Known rows, with every way that one mark hangs from another
kozel(gelomu(zefomu) gemaz godad): [  5 -14  10  -4  -5   7  12  10  46   3  12  -7   4   4   4   3  -6  -5
  -5  -9  -8   5   0]
gemaz(gapodib(kizuves ravavis)): [ -7  41  -2  14   2 -10  -8  -1 -27  -2   1   7  -4 -28   6 -13   0   2
   7  22  14 -11   7]
gemaz(gapodib(ravavis)): [-12  33  -7  17  -3 -14 -12  -1 -22  -4  -5   4   1 -22   6 -13   2   0
  10  19  15 -12  13]
godad(gelomu(zefomu(kozel(gemaz)))): [  3 -15  -5  -6   2   2   2  -1  -9   0   0   3  -1  15  -6   5   1   0
  -1 -13  -4   0  -6]
gemaz(gapodib): [-16  19 -21  21  -8 -18 -17   0 -24  -1 -11  -1  -3 -19   0  -8   2  -1
   9  22  15 -10  12]
zefomu(kozel(gelomu gemaz(gapodib))): [ -2  -6 -14  -7  -4   0  -3   1  14  -7  -4   6   0   2  -4   3  -1   2
   1   3  -3  -9   1]
godad(gelomu zefomu(kozel)): [  7 -16  -4 -11   3  -3   0  -9 -44  -5  -8   1   0  17  -8   7   5   4
  -3 -15  -6   7 -16]
zefomu(kozel(gelomu gemaz godad)): [  2 -15   0  -6  -4   8   5   4  26   2   2   3   0  10  -2   3  -3   1
  -3 -10  -8   5  -4]
kozel(gelomu): [-14   1 -14  14 -16  -8  -7  -2  -3   1  10  -2   1  -5   4  -9  -3  -2
   6  -3   5   4   3]
godad(zefomu(gelomu kozel(gemaz))): [  5 -17   1 -15   3   2  -1  -6  -3   0  -8   4   0  16  -7  14   5   4
  -1 -10  -5   4 -10]
kozel(gemaz zefomu): [-10   5  -4   6 -12   0  -5   2  27   6   6  -8   1  -8   2   7  -2  -1
   2   7   8   4  16]
ravavis(gapodib(gemaz kizuves)): [-13  18 -10  31  10   0  -2  -3 -49   6  14  -7 -11  -7   8 -12  -4  -1
   1  24  13   0  16]
godad(gelomu): [-11   1 -15  12  -8  -5  -7  -7 -23   1   3   0   0   1   0  -5   4   1
   6  -4   9   2   1]
zefomu(gelomu kozel(gemaz(gapodib) godad)): [ 10 -13   0 -14  10   5   3   1  16  -3 -14  10  -1   9  -6   4   4   2
   0  -5  -7  -4  -9]
gelomu(zefomu(kozel(gemaz godad))): [  2 -13   7   1   1   2   2   8  10   9  -4   0  -3   9  -5   6  -3  -3
  -3  -7  -4   6  -1]
kizuves(gapodib(ravavis)): [-16  22  17  26  -1   3 -11  -4 -14   9  18   3   2 -14  10 -18   0   2
   7   2   9   1  15]
kozel(gelomu gemaz): [-14  -2 -11   4 -16   4  -3   1  39   0  14  -2   3  -2   4   3  -3   0
   5   2   5  -3  11]
gapodib(gemaz kizuves): [-18  23  -8  28   0  -9 -10  -8 -56   9   8  -7 -11  -3   5 -18  -3  -3
   1  11  16   1  11]
godad(zefomu(kozel)): [ -4  -7  -4   3  -3  -8  -8  -5 -35   4 -10   0  -3   7  -6   6   2   2
   0  -3   1   8  -5]
godad(gelomu(zefomu(kozel))): [  3 -13  -6   0   2  -4   0  -2 -31   0  -2   4  -2  13  -6  -2   0  -1
  -1 -15  -3   4 -10]
kizuves(gapodib): [-20   8   4  30  -6  -1 -16  -3 -17  12  12  -2  -2 -11   4 -13   0   1
   6   3  10   3  15]
gemaz(gapodib(kizuves)): [-11  27 -16  18  -3 -13 -13  -1 -30   1  -5   3  -8 -25   0  -7   0   1
   6  24  14 -10   7]

Rows
[  8  14   2 -12  -4   0   8   2  32 -12   9  -3   8 -15   8  -4  -4  -3
  -2   5  -3  -8   6]
kozel(gelomu gemaz(gapodib(ravavis)) zefomu)
[  4 -13  10  -9  -6   9  11   3  36  -1   8 -10   6   5   4  10  -2  -1
  -5  -6  -7   8  -3]
kozel(gelomu gemaz godad(zefomu))
[  9   1   5 -12   9   7   6   2   6  -5  -8   7   2   6  -3   2   3   4
  -2  -1  -5  -6  -4]
zefomu(kozel(gemaz(gapodib(ravavis)) godad(gelomu)))
[  6 -19   4 -11   5   9   3   0  22   4  -5   9  -1  15  -5   6   3   3
   0 -13  -7   5  -9]
zefomu(gelomu kozel(gemaz godad))
[  5  -8   3  -1   5  -2   1   9   4   4 -10   1  -3   4  -6   5  -2  -3
  -3   0  -5  -1  -2]
gelomu(zefomu(kozel(gemaz(gapodib) godad)))
[ 14   1   9 -15   4   6  13   4  24  -6   2  -6   3  -8   3   8  -3   0
  -8   7  -8  -3  -7]
kozel(gelomu gemaz(gapodib(kizuves)) godad(zefomu))
[-13  41   9  23   5  -5  -4  -9 -53   5  16  -2  -7  -7  12 -24  -3  -2
   2   9  15  -1  12]
gapodib(gemaz kizuves ravavis)
[  9  -9  10  -8  -8   7  13   6  46   0  12 -11   6  -3   6   1  -6  -5
  -7  -8  -9  11   0]
kozel(gelomu gemaz godad zefomu)
[-18  25  18  30   6   0 -10  -8 -42   7  17  -5   1  -4  12 -29  -1  -1
   3   1  10  -1  20]
kizuves(gapodib(gemaz ravavis))
[ 13  -4   9 -17  13   7   6   1  17  -4 -10  13   2   7  -2   1   4   3
   0  -6  -7  -5  -9]
zefomu(gelomu kozel(gemaz(gapodib(ravavis)) godad))
[ 13   8  15 -16  10   7  13   1  12  -9  -4  -4   8   0   3   8   5   3
  -3   5  -3  -6  -2]
kozel(gemaz(gapodib(ravavis)) godad(gelomu zefomu))
[ -4  -6   3   1 -10   9   7   5  47   2  12  -6   4   0   6   2  -3  -2
  -1  -3  -2   4   5]
kozel(gelomu gemaz godad)
[  3 -10  12  -7   1   8   6   1  29   5   0  -6   3   7   0  13   4   1
  -2  -3  -1   7  -1]
kozel(gemaz godad(zefomu(gelomu)))
[  9  -1   5 -12   3   6   8   4  22  -7  -2   7   3   2   1  -2  -2   1
  -2  -2  -8  -5  -5]
zefomu(kozel(gelomu gemaz(gapodib(ravavis)) godad))
[ 14  -1   8 -12   6   1   8   5  32  -2  -7  -5   4  -9   1   3   1  -3
  -4   3  -5   0  -1]
kozel(gemaz(gapodib) godad zefomu(gelomu))
[  5 -10  -5 -13  -1  -2   0  -2  -5  -7  -8   0   1   7  -5  11   1   2
  -2   0  -6  -2  -6]
godad(zefomu(kozel(gelomu gemaz(gapodib))))
[  5   3  -6  -9   0  -3  -1   0  24  -5  -5  -2   3 -11   0   4   2  -2
   2   8   2  -7   5]
kozel(gemaz(gapodib) zefomu(gelomu))
[  9  -3  -1 -11   9   8   5   2   1  -2  -9   6  -4   3  -6   6   1   4
  -4   2  -5  -4  -8]
zefomu(kozel(gemaz(gapodib(kizuves)) godad(gelomu)))
[  1 -13  -4  -4  -4  -6  -2  -5 -28  -2  -4   0   0   9  -4   4   0   1
  -2 -10  -6   9 -11]
godad(zefomu(kozel(gelomu)))
[  3  -8   5   8   0  -3   5   2 -16   5   1  -5   0   4   0  -5   0  -3
  -2 -11  -2  10  -6]
kozel(godad(gelomu(zefomu)))
[  9  -7   9  -8   0   9  11   3  28   2   5 -10   5   1   1   6   0  -1
  -6  -7  -4  10   0]
kozel(gemaz godad(gelomu) zefomu)
[-1 -6 -5  1  1 -5 -4  6  0  2 -9  3 -3  3 -6  5 -2 -2  0  3  0 -6  3]
gelomu(zefomu(kozel(gemaz(gapodib))))
[  2  -1 -11  -9  -1   3  -1   1  10  -5  -1   8  -4  -1  -3   3  -3   3
  -1   4  -3  -9  -3]
zefomu(kozel(gelomu gemaz(gapodib(kizuves))))
[  5 -16  -1  -8   3  -5  -4  -8 -30   0 -10   5  -2  13  -7   6   5   2
   0 -13  -5   8 -15]
godad(zefomu(gelomu kozel))
[  3  -8   9   3   1  -5   1  -2 -14   6  -5  -5   1   3   0   1   4  -1
  -1  -8  -1  14  -9]
kozel(godad(zefomu(gelomu)))
[  8 -13  -2 -17   7  -1  -1  -5  -8  -5 -14   5   0  10  -8  13   6   4
  -1  -3  -5  -3 -10]
godad(zefomu(gelomu kozel(gemaz(gapodib))))
[  7 -11  -7  -8   5  -1   2   0 -14  -5  -6   4  -1  10  -7   3   1   0
  -1  -6  -4  -6  -7]
godad(gelomu(zefomu(kozel(gemaz(gapodib)))))
[  5   4  -3  -7  -2   1   5   6  26  -5   8   0  -1 -11   2   3  -6  -3
  -2   8  -2 -12   1]
kozel(gelomu(zefomu) gemaz(gapodib(kizuves)))
